Each row was made from one small tree. The marks that hang from a mark follow it in brackets, in the order of their numbers. Every link used is in the known rows. Write each row's tree.
Known rows:
Z_737(Z_469(Z_618 Z_747)): [-.02 -.08 .06 .10 -.02 -.10 .09 -.12 -.32 -.12 .02 -.33 .19 -.06 -.03 .01 .10 .03 -.05 .20 -.04 .06 -.26 .02 .03 -.04 -.09 -.16 -.06 .01 .16 -.08]
Z_416(Z_469(Z_737) Z_970): [.02 -.03 -.04 -.02 -.09 -.12 .05 -.07 .12 .05 .16 -.28 .19 -.16 -.06 -.05 .01 .21 -.12 .16 -.05 .06 -.01 -.26 -.18 -.03 .04 -.15 .00 .00 .07 -.13]
Z_469(Z_618 Z_737 Z_747 Z_918): [-.03 -.08 -.14 .15 .14 -.25 .28 -.11 -.50 -.02 .07 -.38 .18 -.08 -.09 .15 .08 .08 -.05 .08 .03 .07 -.25 .25 -.03 .05 .07 -.22 .01 .02 .05 .01]
Z_970(Z_469(Z_618 Z_918) Z_747): [-.15 -.09 -.14 .16 .02 -.11 .28 -.07 -.29 .11 .08 -.28 .26 -.08 -.06 .06 .01 .06 .07 .16 .00 .13 -.29 .04 -.20 .06 -.28 -.29 .04 .09 .25 -.12]
Z_207(Z_469(Z_618(Z_938) Z_918)): [-.21 -.01 .08 .21 .07 -.12 .21 .10 -.39 .16 .08 -.07 .24 -.17 -.03 .09 .08 .11 -.02 .03 .15 .18 -.02 -.01 -.10 .04 -.10 -.31 .00 .01 .10 -.13]
Z_416(Z_469(Z_737 Z_747)): [.06 .01 .01 .05 -.04 -.18 .10 -.01 -.03 -.05 .09 -.34 .17 -.15 -.04 .00 .08 .17 -.01 .16 -.04 -.01 -.16 -.15 -.12 -.03 .02 -.13 -.01 -.03 .07 -.13]
Z_737(Z_469(Z_747)): [.01 -.04 .18 .07 -.10 -.04 .05 -.05 -.22 -.14 .04 -.27 .18 -.08 -.02 -.01 .10 .09 -.02 .20 -.11 -.04 -.17 -.18 -.04 -.11 -.15 -.08 -.08 .02 .20 -.16]
Z_416(Z_938): [-.03 .00 .15 .01 -.11 -.07 -.05 -.04 -.14 .05 .25 -.13 .10 -.14 -.15 -.06 .14 .13 .00 .21 -.04 .00 .09 -.40 .02 -.13 -.12 -.19 -.05 -.06 .20 -.21]
Z_737(Z_469(Z_918)): [-.08 -.07 .13 .12 -.04 -.05 .16 -.11 -.34 -.02 .15 -.11 .21 .02 -.08 -.02 .03 .10 -.04 .16 -.10 .03 -.07 -.15 -.08 -.07 -.23 -.16 .05 -.01 .14 -.17]
Z_970(Z_469 Z_717): [-.06 -.07 -.03 .06 -.04 .08 .06 .03 -.01 .16 .08 -.17 .21 -.12 -.11 -.10 .04 .18 .03 .18 -.15 .05 -.12 -.28 -.23 -.12 -.18 -.19 .06 .04 .19 -.22]
Z_469(Z_618): [-.05 -.08 .04 .08 -.02 -.10 .04 -.06 -.31 .04 .13 -.20 .16 -.14 -.18 -.03 .15 -.05 -.04 .20 -.07 .07 .03 -.16 -.04 -.09 -.16 -.19 -.02 -.07 .16 -.18]
Z_207(Z_469 Z_618): [-.16 .04 .15 .17 -.12 -.05 -.05 .25 -.10 .12 .12 -.11 .20 -.21 -.14 .10 .17 -.11 .06 .07 -.03 -.03 .08 -.34 -.20 .00 -.15 -.10 -.04 -.13 .19 -.28]
Z_207(Z_469(Z_618(Z_938) Z_737 Z_918)): [-.13 .02 .06 .21 .13 -.19 .30 .10 -.39 .15 .09 -.13 .23 -.20 .03 .19 .04 .19 -.05 -.01 .19 .19 -.14 .12 -.15 .05 .03 -.31 .03 .02 .01 -.02]
Z_207(Z_469(Z_737 Z_747 Z_918) Z_618): [-.15 .03 -.06 .23 .04 -.21 .21 .19 -.33 .05 .06 -.29 .20 -.17 -.04 .28 .08 .05 .03 -.05 .10 -.02 -.17 .06 -.20 .13 .08 -.15 -.03 -.07 .08 -.09]
Z_207(Z_469 Z_618(Z_938)): [-.20 .05 .28 .15 -.12 -.07 .00 .34 -.14 .15 .07 -.04 .20 -.27 -.01 .13 .15 .01 .05 .00 .07 .04 .12 -.35 -.23 -.02 -.15 -.14 -.09 -.11 .19 -.30]
Z_469(Z_747): [.00 -.07 .09 .07 -.09 -.10 .02 .03 -.27 -.07 .06 -.29 .18 -.14 -.13 -.02 .19 .05 .02 .18 -.11 -.06 -.01 -.24 -.04 -.10 -.12 -.09 -.10 -.03 .22 -.19]
Z_416(Z_469(Z_618) Z_737 Z_938 Z_970(Z_747)): [.03 .00 -.28 -.01 -.16 -.13 .00 -.10 .28 .09 .23 -.41 .19 -.21 -.07 -.15 -.04 .30 -.13 .19 .16 .15 -.15 -.24 .11 .04 .06 -.31 -.01 .10 .29 -.08]
Z_207(Z_469(Z_737)): [-.04 .04 .13 .14 -.05 -.08 .06 .13 -.10 .09 .13 -.14 .19 -.27 -.05 .07 .11 .14 .01 .12 .00 .00 -.05 -.24 -.16 -.07 -.03 -.13 .00 -.05 .14 -.14]
Z_918(Z_618(Z_938)): [-.01 -.06 .35 .09 -.02 -.05 .04 .14 -.34 .06 -.02 -.05 .16 -.17 -.09 .08 .11 .06 -.01 .08 -.05 .12 .17 -.20 -.16 -.17 -.18 -.13 -.11 -.03 .11 -.30]
Z_970(Z_469(Z_618 Z_747 Z_918) Z_717): [-.11 -.13 -.32 .15 .15 -.05 .28 -.10 -.32 .12 .02 -.37 .22 .00 -.09 .00 .02 .17 .02 .10 .00 .14 -.37 .21 -.13 .09 -.03 -.32 .07 .10 .11 -.05]
Z_207(Z_618): [-.11 -.03 .15 .09 -.14 -.09 -.04 .12 -.20 .07 .14 -.14 .16 -.15 -.18 .06 .18 -.11 .01 .12 -.12 -.04 .14 -.33 -.15 -.09 -.19 -.07 -.06 -.16 .18 -.29]
Z_970(Z_717 Z_747(Z_469(Z_618 Z_737 Z_918))): [-.01 -.11 -.28 .17 .10 -.13 .23 -.03 -.14 .13 .14 -.22 .22 .02 .00 .08 -.11 .30 -.01 -.03 .03 .14 -.47 .18 -.21 .04 .06 -.32 .05 .09 .13 .01]
Z_207(Z_469(Z_737 Z_918)): [-.10 .03 .03 .20 .04 -.13 .22 .09 -.27 .12 .16 -.12 .23 -.17 -.07 .11 .06 .15 .00 .07 .03 .02 -.09 -.08 -.17 .00 -.02 -.18 .05 -.02 .08 -.08]
Z_207(Z_469(Z_737 Z_747) Z_618(Z_938)): [-.11 .07 .19 .17 -.01 -.18 .09 .32 -.18 .06 -.03 -.24 .17 -.30 .09 .27 .11 .11 .04 -.06 .15 .03 -.11 -.10 -.22 .02 .06 -.13 -.13 -.04 .12 -.14]
Z_747(Z_469(Z_918)): [-.06 -.09 .04 .14 -.05 -.08 .07 -.07 -.30 .05 .25 .01 .18 .00 -.14 -.06 .08 .12 -.01 .09 -.09 -.03 -.08 -.20 -.12 -.03 -.20 -.18 -.01 -.01 .10 -.19]

Write each row's tree:
[-.02 -.05 .22 .15 .12 -.15 .27 .09 -.49 .07 .00 -.09 .18 -.12 -.04 .20 .02 .16 -.06 -.01 .02 .18 .03 .10 -.20 -.10 -.05 -.18 -.02 -.01 -.02 -.16] : Z_469(Z_737 Z_918(Z_618(Z_938)))
[.03 -.05 -.03 .08 .06 -.20 .16 -.07 -.34 -.04 .03 -.40 .14 -.18 -.07 .12 .12 .06 -.04 .14 .00 .04 -.22 .12 -.02 -.03 .07 -.16 -.05 .00 .09 -.04] : Z_469(Z_618 Z_737 Z_747)
[-.13 .01 -.02 .23 .17 -.23 .32 .10 -.42 .06 .00 -.26 .23 -.20 .07 .24 .05 .23 -.03 -.02 .22 .16 -.26 .24 -.09 .10 .13 -.29 -.03 .06 .02 .04] : Z_207(Z_469(Z_618(Z_938) Z_737 Z_747 Z_918))
[-.06 -.07 .00 .13 .14 -.27 .31 -.03 -.54 .00 .01 -.33 .19 -.11 .03 .20 .06 .19 -.06 .01 .14 .15 -.21 .25 -.07 .03 .06 -.26 -.04 .05 .02 .00] : Z_469(Z_618(Z_938) Z_737 Z_747 Z_918)
[-.16 .01 .17 .16 .00 -.08 .08 .15 -.22 .13 .06 -.09 .22 -.27 -.01 .06 .13 .09 -.01 .09 .11 .14 -.01 -.18 -.10 -.04 -.12 -.25 -.05 -.02 .15 -.17] : Z_207(Z_469(Z_618(Z_938)))
[-.08 -.14 -.25 .17 .05 -.05 .14 -.02 -.16 .12 .16 -.18 .26 .04 -.07 .00 -.05 .23 .02 .01 .00 .12 -.34 .05 -.16 .05 -.07 -.32 .02 .11 .22 -.08] : Z_970(Z_717 Z_747(Z_469(Z_618 Z_918)))
[-.07 -.09 -.29 .16 .13 -.09 .36 -.01 -.13 .20 .04 -.35 .25 -.06 .01 .11 -.11 .25 .04 .07 .03 .20 -.45 .21 -.29 .05 -.02 -.34 .12 .12 .16 .00] : Z_970(Z_469(Z_618 Z_737 Z_918) Z_717 Z_747)
[.10 -.02 .08 .07 -.16 -.06 .05 -.07 -.10 -.12 .07 -.29 .18 -.14 -.08 -.11 .05 .16 -.09 .21 -.07 -.03 -.16 -.21 .12 -.13 -.13 -.06 -.04 .07 .22 -.15] : Z_416(Z_737(Z_469(Z_747)))
[-.03 -.09 -.15 -.01 -.09 .03 -.03 .02 .23 .14 .14 -.27 .25 -.06 -.13 -.16 .01 .24 -.11 .14 -.11 .08 .02 -.34 -.18 -.05 .04 -.21 .03 .03 .16 -.18] : Z_416(Z_469 Z_970(Z_717))
[.05 -.06 -.02 .14 -.08 -.09 .18 -.11 -.27 -.10 .09 -.29 .20 -.04 -.09 -.08 .00 .18 -.10 .15 -.04 .00 -.19 -.05 .10 -.05 -.13 -.12 .02 .09 .16 -.10] : Z_416(Z_737(Z_469(Z_747 Z_918)))
[-.09 -.06 -.02 .11 -.07 -.07 .13 -.01 -.11 .07 .04 -.28 .21 -.20 -.04 .02 .07 .04 .09 .22 -.02 .10 -.27 -.11 -.20 -.03 -.28 -.23 .00 .05 .31 -.18] : Z_970(Z_469(Z_618) Z_747)
[.07 -.06 -.03 .09 -.06 -.03 .04 .09 .12 .07 .14 -.18 .21 -.08 .02 .03 -.06 .34 .03 .03 -.06 .02 -.35 -.18 -.25 -.11 -.01 -.17 -.02 .07 .25 -.10] : Z_970(Z_717 Z_747(Z_469(Z_737)))
[-.06 -.14 -.15 .18 .14 .02 .22 .02 -.33 .09 -.08 -.28 .21 .00 -.13 .07 -.01 .17 .04 .05 -.08 .13 -.25 .18 -.23 .02 -.04 -.22 .02 .10 .07 -.17] : Z_970(Z_469(Z_747 Z_918(Z_618)) Z_717)
[-.07 -.03 -.01 -.02 -.11 -.01 -.03 -.14 .04 .13 .22 -.19 .11 -.17 -.07 -.08 .04 .24 -.06 .22 .02 .06 -.08 -.35 -.09 -.05 -.09 -.24 -.08 .06 .21 -.14] : Z_416(Z_938 Z_970(Z_469))
[.00 -.01 .07 .06 -.08 -.09 .17 .06 -.01 .05 .06 -.26 .21 -.22 .04 .07 .01 .18 .09 .19 -.06 .03 -.28 -.19 -.30 -.09 -.21 -.15 .00 .05 .27 -.15] : Z_970(Z_469(Z_737) Z_747)
[-.18 -.07 .03 .13 .06 -.12 .28 -.07 -.41 .16 .08 -.12 .20 -.09 -.03 .03 .05 .11 -.02 .11 .07 .19 -.13 .02 -.18 .01 -.24 -.33 .05 .05 .07 -.15] : Z_970(Z_469(Z_618(Z_938) Z_918))
[-.12 -.10 .00 .14 .09 -.21 .23 -.02 -.54 .00 .03 -.29 .21 -.07 -.04 .09 .11 .11 -.03 .06 .08 .14 -.09 .12 -.02 .02 -.08 -.25 -.08 .03 .10 -.08] : Z_469(Z_618(Z_938) Z_747 Z_918)
[-.02 -.03 .15 .05 .04 -.18 .16 .02 -.31 .06 .06 -.18 .15 -.20 .00 .11 .07 .14 -.08 .10 .05 .14 -.05 -.02 -.11 -.11 -.05 -.22 -.02 -.02 .07 -.11] : Z_469(Z_618(Z_938) Z_737)
[-.23 .01 .02 .24 -.05 -.10 .09 .21 -.27 .17 .16 -.09 .23 -.14 -.16 .14 .13 -.06 .04 .00 .01 .01 .07 -.18 -.19 .10 -.12 -.16 .02 -.12 .13 -.24] : Z_207(Z_469(Z_918) Z_618)
[-.02 -.03 -.02 .08 .06 -.13 .18 -.12 -.19 .12 .10 -.23 .12 -.18 -.05 .02 .06 .08 -.01 .21 -.03 .12 -.24 .01 -.19 -.05 -.11 -.23 .07 .02 .07 -.10] : Z_970(Z_469(Z_618 Z_737))
[.00 -.10 -.03 .10 -.12 .04 -.03 .10 .11 .08 .14 -.13 .23 -.06 -.04 -.07 .00 .25 .06 .06 -.10 .00 -.26 -.31 -.21 -.11 -.14 -.17 -.05 .06 .32 -.20] : Z_970(Z_717 Z_747(Z_469))
[.04 -.08 .01 .18 .14 -.18 .25 .02 -.53 -.04 -.02 -.32 .16 -.09 -.12 .21 .05 .09 -.04 .04 -.01 .08 -.12 .21 -.12 -.01 .06 -.12 -.05 .01 .01 -.11] : Z_469(Z_737 Z_747 Z_918(Z_618))
[-.06 -.11 -.20 .09 .07 -.01 .14 -.04 -.14 .09 -.01 -.37 .20 -.08 -.07 -.04 .05 .15 .03 .17 -.05 .11 -.34 .05 -.13 .01 -.04 -.26 .01 .08 .16 -.10] : Z_970(Z_469(Z_618 Z_747) Z_717)
[-.12 .01 -.09 .22 .12 -.17 .25 .01 -.36 .14 .16 -.18 .21 -.17 -.08 .15 .05 .10 -.04 .06 .09 .12 -.16 .12 -.10 .08 .04 -.27 .08 -.02 .05 -.02] : Z_207(Z_469(Z_618 Z_737 Z_918))
[.06 -.08 .06 .19 .10 -.13 .16 -.04 -.39 .04 .15 -.01 .12 -.02 -.12 .12 .00 .15 -.05 -.01 -.04 .06 -.17 .10 -.22 -.04 -.04 -.17 -.01 .00 -.03 -.15] : Z_747(Z_469(Z_737 Z_918(Z_618)))
[.04 -.05 -.01 .12 .02 -.16 .05 -.11 -.20 .03 .20 -.10 .11 -.13 -.07 .02 .06 .11 -.07 .11 -.02 .05 -.25 -.01 -.10 -.05 -.04 -.21 -.01 -.02 .05 -.08] : Z_747(Z_469(Z_618 Z_737))
[-.05 -.03 -.08 .10 -.04 -.19 .21 -.04 -.16 .11 .18 -.18 .21 -.13 -.11 -.11 .01 .19 -.13 .09 .10 .20 .00 -.05 .02 .01 -.11 -.31 .11 .04 .05 -.17] : Z_416(Z_469(Z_618(Z_938) Z_918) Z_737)
[-.05 -.10 .18 .17 .09 -.13 .20 .10 -.58 -.02 -.09 -.20 .19 -.09 -.07 .16 .09 .11 -.02 -.02 .03 .13 .02 .09 -.11 -.05 -.08 -.17 -.12 .04 .08 -.19] : Z_469(Z_747 Z_918(Z_618(Z_938)))
[-.05 -.08 .26 .17 .09 -.09 .24 .01 -.53 -.10 -.11 -.19 .19 .00 .02 .16 .01 .16 -.04 .02 .04 .15 -.13 .13 -.11 -.06 -.11 -.16 -.11 .07 .05 -.17] : Z_737(Z_469(Z_747 Z_918(Z_618(Z_938))))
[-.01 -.15 -.08 .21 .05 .01 .10 .09 -.18 .10 .07 -.10 .23 .05 -.09 .07 -.07 .22 .04 -.05 -.07 .11 -.24 .02 -.25 -.03 -.08 -.21 -.03 .08 .18 -.20] : Z_970(Z_717 Z_747(Z_469(Z_918(Z_618))))
